Known rows, with every way that one mark hangs from another:
j702{j880}: -90  54  107  -24  88  55  130  -147  98  34  111  94  -48  147  -7  -39  84  70  76  11  -27  75  10  -99
j674{j158{j702{j880}}}: 69  4  264  -194  263  47  137  -665  271  -464  41  189  -105  97  -222  -193  182  -73  76  -225  -87  5  -86  -332
j478{j105{j674{j158{j702}} j880}}: -91  -10  276  -277  196  -301  -248  -408  -59  -488  -239  219  33  -303  -83  165  339  58  5  -218  110  -111  165  -364
j158{j674 j702}: 216  -88  453  -154  44  15  154  -634  107  -158  -138  81  -246  -260  -71  -300  125  -188  4  -377  -77  -80  -32  -402
j880{j158}: 9  99  -58  -39  -75  12  2  131  -93  5  95  -83  -210  -3  59  57  -18  32  -46  161  132  32  19  123
j880{j158{j478 j674}}: 134  83  -9  -195  49  141  -46  -44  -27  -65  20  37  -204  -38  -44  -55  166  24  -59  -116  21  71  32  -264
j105{j478 j674 j702 j880}: -19  -24  84  35  245  -412  -332  -198  88  73  -62  -65  218  -524  -119  681  351  11  -252  73  195  185  404  -7
j702{j880{j158{j478{j105}} j674}}: -215  275  -184  -255  -11  176  -41  309  -55  -67  257  -2  -331  68  313  183  210  451  145  175  337  273  43  -71
j158{j702 j880{j674}}: 338  56  141  -186  -164  3  134  -311  39  -36  -30  -144  -585  -283  257  -160  231  -121  -60  -33  164  183  -142  -165
j702{j158{j478 j674} j880}: 199  -146  85  -425  314  222  175  -494  305  -24  -110  319  0  52  -143  -184  181  38  94  -464  -240  -62  10  -495
j880{j674{j158}}: 89  91  -204  -123  92  -12  -62  -46  22  -447  33  -13  -148  50  -159  140  -65  24  -36  -65  -37  -24  -81  -13
j674{j158{j880}}: 329  -41  -44  -144  89  -102  -27  -255  67  -275  -217  166  -112  18  -96  -41  123  -181  -56  -105  -115  59  -51  -290
j702{j880{j158{j478{j105} j674}}}: -97  117  160  -284  107  133  34  -96  -2  -87  6  240  -190  13  133  -35  243  261  160  -145  116  144  119  -476
j478{j105{j880}}: -47  -82  20  -109  -26  -209  -89  -8  -144  -45  -190  83  212  -312  160  235  137  146  93  1  213  57  326  -12
j880{j674}: 11  106  -129  -40  -85  30  13  119  -47  -45  106  -148  -233  -49  83  113  -42  77  -27  60  91  49  -62  102
j478{j105{j674{j158} j702{j880}}}: -281  34  168  -156  162  -248  -238  -264  138  -458  -118  358  171  -78  -189  262  242  240  63  -60  31  32  39  -401
j702{j880{j158}}: -89  148  49  -63  12  65  131  -15  24  40  201  10  -257  136  42  18  70  96  25  166  110  111  23  24
j674{j158 j880}: 344  -1  -32  -179  96  -93  12  -296  -28  -237  -196  132  -60  19  -82  -119  151  -165  5  -136  -36  35  28  -239
j105{j702 j880{j158{j478 j674}}}: 288  -106  -75  -205  -69  -88  -175  -301  30  -117  -76  7  153  -544  -145  269  392  35  -187  -8  240  279  331  -121
j478{j105{j880{j674{j158{j702}}}}}: 119  -31  54  -313  67  -177  -72  -407  -18  -578  -142  45  -80  -404  28  187  205  94  72  -173  235  32  178  -136
j105{j478 j880{j674}}: 126  70  -99  -24  224  -187  -75  -29  3  61  71  -228  -90  -330  87  578  126  27  -126  44  212  194  368  165
j702{j158{j478{j105} j674} j880}: 78  -152  155  -487  289  161  125  -401  237  -87  -241  430  69  -38  46  -141  183  207  244  -496  -125  -72  91  -608
j674{j158{j478{j105} j702} j880}: 295  -14  104  -426  159  25  -98  -432  27  -405  -240  231  -31  -153  141  -262  454  32  153  -291  185  151  31  -549
j105{j478 j674{j158} j880}: -6  69  39  -79  533  -355  -322  -209  41  -236  -88  77  109  -119  -278  579  234  -76  -196  -125  -39  -25  319  -187
j478{j105{j674{j880}}}: -70  114  217  -171  -60  -206  -131  84  -270  148  -244  149  -216  -130  303  -20  264  112  73  -30  164  7  66  -343
j105{j674{j158{j880}} j702}: 185  -25  24  -129  21  -304  -275  -284  111  -312  -240  185  -39  -221  -226  176  310  -104  -203  -15  -32  87  -62  -365

Rows:
245  86  353  -185  449  -260  -158  -527  186  -238  -174  111  -386  -136  -76  124  358  -247  -168  -245  -56  43  -9  -560
j105{j478 j674{j158{j702 j880}}}
170  -213  55  -466  203  110  -5  -242  130  -128  -348  342  114  -180  59  -99  97  140  166  -497  -105  -149  86  -513
j702{j158{j478{j105} j674}}
300  -204  -17  -398  237  177  41  -337  212  -60  -218  228  61  -91  -130  -154  104  -28  26  -470  -224  -135  9  -403
j702{j158{j478 j674}}
118  -39  563  -183  129  73  280  -787  206  -126  -36  175  -291  -120  -83  -337  206  -119  73  -362  -108  4  -30  -502
j158{j674 j702{j880}}
-349  146  185  -115  -91  -199  -160  42  -22  -63  49  150  -129  -203  110  298  250  334  25  221  297  140  86  -152
j478{j105{j674 j702{j880{j158}}}}
84  17  -256  -399  201  274  104  -82  251  -17  146  71  -124  117  49  27  144  230  81  -150  -14  67  -70  -109
j702{j158{j478} j880{j674}}
566  -192  38  -500  158  128  127  -476  106  93  -347  232  -100  -183  36  -299  278  -133  27  -485  -123  -31  64  -515
j702{j158{j478 j674{j880}}}
249  121  -268  -189  -78  112  -74  156  -9  70  38  -94  -328  -59  221  32  281  67  -77  53  135  295  -92  -148
j158{j478 j880{j674}}
79  125  -379  -210  181  136  -196  67  72  -448  117  -4  -42  132  -152  138  115  126  -27  -75  2  89  -98  -107
j880{j674{j158{j478}}}
-24  188  -284  -169  -97  139  -82  65  136  -93  345  -129  -189  -131  44  266  297  305  -69  281  341  422  9  86
j105{j702{j880{j158{j478} j674}}}
460  -112  490  -216  -37  -45  201  -721  95  -33  -289  111  -449  -345  69  -376  267  -299  -54  -356  -68  50  -53  -566
j158{j674 j702 j880}
-336  134  -14  -156  114  1  -340  329  -113  -18  -42  156  45  33  146  126  271  310  59  -19  100  16  -10  -322
j158{j478{j105{j674}}}
395  -12  100  -256  49  91  29  -307  -43  93  -200  121  -146  -127  57  -267  358  -107  -8  -288  -10  155  68  -499
j158{j478 j674{j880}}
-77  181  64  -38  281  -297  -252  95  -120  159  69  -134  -191  -235  20  604  245  20  -237  161  221  82  374  63
j105{j478 j674 j880{j158}}
24  189  -40  -20  108  -97  7  -100  206  -1  290  -205  -301  -275  69  550  143  163  -101  257  339  369  200  145
j105{j478 j702{j880{j158 j674}}}
-50  112  -310  -275  153  69  -245  162  0  -511  -13  108  16  34  28  194  114  287  117  -108  114  82  -16  -218
j880{j674{j158{j478{j105}}}}
253  -10  -10  -250  101  -108  -20  -499  56  -513  -15  -68  -147  -317  -153  134  202  -75  -78  -142  127  50  93  -27
j105{j880{j674{j158{j702}}}}
-50  104  74  -267  319  50  -296  -291  129  -451  29  147  -72  81  -239  -78  378  4  -84  -231  -62  -40  -172  -448
j105{j674{j158{j478 j702}}}
-190  98  239  46  321  -232  -164  -231  255  82  110  54  18  -160  -111  464  296  101  -116  48  75  197  171  -195
j105{j478 j674 j702{j880}}
-190  -77  91  -89  -89  -396  -332  -46  -100  -76  -216  110  282  -554  45  460  326  223  -61  95  281  95  307  -82
j478{j105{j674 j702 j880}}
433  -38  207  -267  102  -63  79  -652  62  -332  -189  103  -205  -144  -52  -314  275  -244  9  -250  32  40  -34  -349
j674{j158{j702} j880}
-85  84  120  4  362  -306  -252  -37  -40  151  -23  -55  23  -232  -39  551  258  -13  -188  -2  79  50  349  -59
j105{j478 j674 j880}
574  -222  215  -414  66  -24  251  -586  56  102  -426  212  -202  -255  28  -301  98  -238  33  -478  -165  -146  76  -417
j702{j158{j674{j880}}}
423  0  32  -361  193  101  -48  -538  108  -341  -113  117  -97  -53  -37  -313  450  -148  13  -257  70  154  -51  -448
j674{j158{j478 j702} j880}
-81  -46  -107  -237  197  -14  -211  -272  277  -511  -47  334  414  -67  -148  185  329  298  151  -76  110  245  98  -383
j674{j158{j478{j105{j702{j880}}}}}
127  -120  -343  -480  89  24  -113  49  13  -84  -152  63  123  -339  220  304  200  308  100  -150  227  55  253  -16
j702{j158{j478{j105{j880{j674}}}}}
